Each row was made from one small tree. Brackets hold a mark, then the marks that hang from it, in alphabetical order. Every link used is in the known rows. Write each row's tree.
Known rows
(E (Y H)): [ -4.3 -13.4   9.0  12.1 -13.9 -20.6  44.9 -31.4   0.8 -13.6   9.1 -17.5
  -0.8 -24.5   5.6  18.8 -37.8  22.6  -0.9  -7.4  40.9]
(E (C (H D U)) Y): [ 10.4   0.5 -26.0  17.3  31.2   4.5  37.7 -25.5   2.9 -16.8  14.5 -18.9
  -8.4   9.5  20.4   7.4  31.4  12.3 -22.9   7.1  -8.2]
(E C (Y (H D))): [ -6.9   6.7   2.0  21.2 -13.6 -14.6  53.2 -24.9   3.2 -51.0  20.7 -22.8
  -5.0 -21.4  18.4  15.4 -18.4  14.0  -8.3  -6.6  18.2]
(C E): [ -1.3  23.6  16.7 -13.9  19.7  -4.5  53.5  28.1   4.4  -0.6   1.5  -8.1
  -3.7   3.0   6.4  20.7 -17.1  -3.5  -3.4  -0.7  21.7]
(C (H U)): [ 18.7 -10.3 -16.2 -10.2  21.9  -1.2  23.7  12.1   1.3  23.6  -2.6   3.8
  -3.6   2.5  -4.0   9.6  11.0   0.6 -15.2   7.2  13.3]
(E C (Y (H U))): [  3.0  -8.0   2.3  36.8 -13.9 -38.4  42.7 -40.3  -6.3  11.1  13.7  -5.4
  -5.2 -21.2  13.8  15.5  -9.8  21.6 -17.3 -11.7  13.8]
(E (Y (H C D U))): [ 35.9   1.6   5.2  13.7 -14.9 -37.6  38.2 -14.5 -24.3 -37.0  -8.1 -22.3
  -3.6  -8.5  11.4 -19.2  33.3  22.0 -23.0  10.4  11.8]
(H Y): [ 22.3  -9.8  15.7 -25.3  21.3  -0.8  16.7   0.3  -3.9   9.3 -13.9  15.8
  -4.1  10.6 -11.9   8.8  -8.1  -0.5   0.6   5.6  11.8]
(D (H Y)): [ 17.4 -18.6  39.7 -10.1  29.0 -21.4  -7.2   0.8  -6.2  19.5 -16.6  17.7
  -4.9  41.3 -11.2   4.6   4.9 -32.2   4.0   6.4  -2.3]
(U (H C Y)): [ 52.4   9.4  -8.6 -15.3 -16.7  18.3   2.0   1.4 -21.1  -9.6 -39.3   6.2
  -5.9  25.1 -11.5 -21.1  27.7  -2.3 -12.5   7.3  -1.4]
(E C Y): [ -9.2  -5.6   8.2  16.7  30.8   1.9  45.8 -44.6   9.4  -8.0  19.4 -15.6
  -5.6   3.9  10.4  28.8 -19.5   7.0   3.4  -6.7   4.2]
(D H): [  0.8 -19.2  44.6  -8.8  28.9 -21.7  10.7   8.3   1.9   2.6   3.6   3.0
  -1.4  31.3  -9.3  15.0 -10.7 -42.1   9.6  -0.1   7.6]
(D (E C Y) H): [-21.4 -33.4  33.3  50.9  47.7 -20.7  34.0 -23.2   0.1  12.6  14.5 -15.7
  -8.6  41.8  -7.1  18.7   4.9 -37.0  12.5  15.9 -32.7]
(D E): [ -1.0 -26.0  23.3  -6.1  30.8  -3.0  48.5  28.9  -0.9   2.7   3.3   0.8
  -2.6   8.6 -30.8  14.0  -8.5 -23.5  11.3  20.8  -2.7]
(C H): [  1.1  -3.7 -17.4 -12.2  23.2  20.9  28.4  13.4  12.8  -1.3   1.7  -8.3
  -3.5  -2.3  -2.8  21.1 -15.1  -3.7  -1.3   7.0  22.4]
(D (H C Y)): [ 34.8  -5.9  31.4   3.0  29.7 -19.3 -14.0   5.2 -16.5  11.6 -30.7   6.4
  -9.2  45.5  -6.1  -9.6  32.3 -31.4   0.4  19.9 -19.2]
(E (C (H D)) Y): [ -8.0   7.1 -28.8  15.6  32.5  25.8  43.7 -23.8  14.3 -41.2  19.1 -31.6
  -9.0   5.3  22.7  19.2   4.1   9.6  -8.6   6.9   1.2]
(Y E (H U)): [ 12.0  -0.6  15.3   7.2 -39.7 -35.3  30.2  19.6  -3.7   8.3  -3.0  13.2
   0.5 -34.0   1.3   4.7 -27.6  14.3 -22.9 -55.7  50.1]
(L P): [ 12.5  -6.5  22.6 -40.0  30.3  -4.9  24.0  -1.6  21.7 -40.4  27.5   6.9
  -2.7   2.9  22.8  23.9 -50.8  -4.1   5.5   5.3  22.0]
(L (H Y) P): [ 38.5   2.4  12.5 -44.7  29.6 -54.2  -7.4 -16.2  -8.1 -40.4  10.4  26.9
   1.9  17.7  14.4  14.0 -30.0  14.1  -2.0  12.6   2.9]
(L H): [ 15.0  -0.6  16.3 -27.0  19.5 -52.5  21.9  -0.2 -15.9 -24.6  10.8   6.3
   6.6   5.9 -16.0  19.0 -17.4  -1.2   5.0  -0.2  11.6]

Which tree is each row?
[-10.5  26.0 -23.8   6.7   9.0  33.2  33.4  27.9  22.8 -44.3  11.7 -13.4
  -7.8  -9.4  20.8  17.3 -11.0  -2.0 -17.1 -43.5  18.0] => (Y (E (C (H D))))
[  8.7 -10.0   9.6  23.3 -12.3 -38.3  53.4  40.8 -14.2 -16.1  10.5   6.5
  -6.0 -13.9 -14.7  -2.8  19.0 -17.3 -16.2  16.0 -17.0] => (Y (H (D (E C)) U))
[ 44.6   9.6  13.0 -58.6  28.7 -53.2  -3.5  -1.8 -11.4 -79.6  13.3  21.6
   1.4  21.7  18.2   1.6 -13.5  10.1  -7.2  19.0  -1.1] => (L (H D Y) P)
[ 22.1  13.4  29.5  35.4  35.4 -46.4  24.8 -14.0 -20.7  23.7 -14.6 -22.2
 -10.0  49.0  21.8  -8.4  50.1  -7.7 -19.3  12.8 -15.1] => (D (H (C (E Y)) U))
[-16.5 -24.4  37.6  31.8  40.4 -20.7  27.6  22.0   1.0  13.7  10.4   1.9
  -7.6  36.8 -19.2  18.2   4.1 -57.9  12.0  15.7 -34.8] => (D (E C) H)
[ 25.0  26.3  -8.0  -7.6 -30.0  29.7  15.6  13.8  -1.9 -45.2 -14.4  12.8
  -6.8  12.9   6.1 -10.9   3.7  -1.1 -23.6 -54.1  12.1] => (U (H D (Y (E C))))
[ 28.0  13.2   8.9  19.9 -40.2 -33.6  23.0  22.8 -12.5  -1.1 -16.5   0.9
  -4.8 -28.0   4.6 -10.0   0.9  16.0 -26.9 -42.3  33.4] => (Y E (H C U))
[ 26.5   1.2 -29.7  10.3  24.4   2.2   7.3  -1.8  -2.7  39.9 -12.9  18.2
 -10.4  10.0   4.7   7.9  27.3   4.7 -22.1   9.5 -15.8] => (E (C (H U Y)))
[ 20.8  25.2   3.9 -12.1  15.7 -45.2  -8.6 -15.5   2.0 -44.2  18.0  26.3
  -5.0   4.2  33.1  20.9 -42.9  21.3 -12.4 -42.3   3.7] => (L (H (Y (E C))) P)
[  9.8  28.8   6.5  17.1  28.1  -3.0  52.9 -11.7  -6.1 -11.5  -7.9 -38.0
  -9.6  13.9  22.3   7.1  12.2  19.1  -9.2  10.4   6.3] => (H (C (E Y)))
[ 51.9  49.0 -12.4 -20.1 -16.4  16.5  25.9  37.6 -25.6 -43.6 -40.0  -8.5
  -9.4  31.8   8.7 -30.4  48.9   0.8 -27.3  13.4  -5.0] => (U (H (C E) D Y))
[ 63.9   4.9  12.6 -24.4  20.7 -19.2   9.7  17.7 -26.6 -13.5 -28.8  10.7
  -6.8  25.3  -5.4 -29.2  62.9  -1.7 -21.8  23.9 -18.7] => (H C D U Y)
[  6.6  12.1   6.7  24.3 -16.0 -44.9  58.7 -10.3 -12.2  16.6   0.9 -14.4
  -3.6 -16.0  20.5   9.7  -5.0  33.6 -26.4  -6.3  33.0] => (C (E (Y (H U))))
[  1.4 -15.2 -22.5  30.2  33.2  -0.5  39.1  26.8  -1.1  32.6   3.7   3.3
 -10.4   8.6 -14.3  13.9  26.3 -16.6 -12.5  25.7 -30.2] => (D (E (C (H U))))
[-15.7  17.9   4.1  25.8 -36.3 -10.6  37.3  14.1  13.4 -16.1  11.3   0.4
  -4.8 -40.8  12.8  24.6 -51.9   7.5 -10.7 -60.9  39.5] => (Y (E C) H)
[ 12.0 -28.9 -16.0  14.4  40.2  -0.1  49.1   2.6  -8.9  -8.0   2.6 -19.6
  -7.0  19.6  -8.9  -5.4  43.6   4.1 -15.0  35.3  -9.9] => (C (H (D (E Y)) U))
[ 32.3   8.5 -27.2  -3.0  24.8   4.3  12.0  13.6  -5.3   1.0 -11.3  13.1
 -11.5  14.0   7.9  -4.5  44.0   0.6 -27.4  15.3 -20.3] => (E (C (H D U Y)))
[ -5.0 -23.4 -26.7  49.9  41.9   0.1  47.2 -17.6   0.1  31.1   9.1 -13.7
 -10.7  12.7  -1.3  14.3  27.8   4.3 -12.9  23.8 -26.2] => (D (E (C (H U)) Y))
[ 34.3  42.1   5.3   4.5 -25.1 -41.6  48.3  52.0 -23.6 -29.3 -16.3 -14.8
  -7.1 -11.5  17.5 -18.7  37.8   7.6 -33.6  11.2   8.5] => (Y (H (C E) D U))
[ 26.5 -22.7  34.9  20.9  38.7 -21.8   0.3  25.4 -22.1  21.1 -34.0   4.9
 -12.1  54.8 -26.0 -13.8  44.9 -44.0   6.0  41.0 -42.6] => (D E (H C Y))
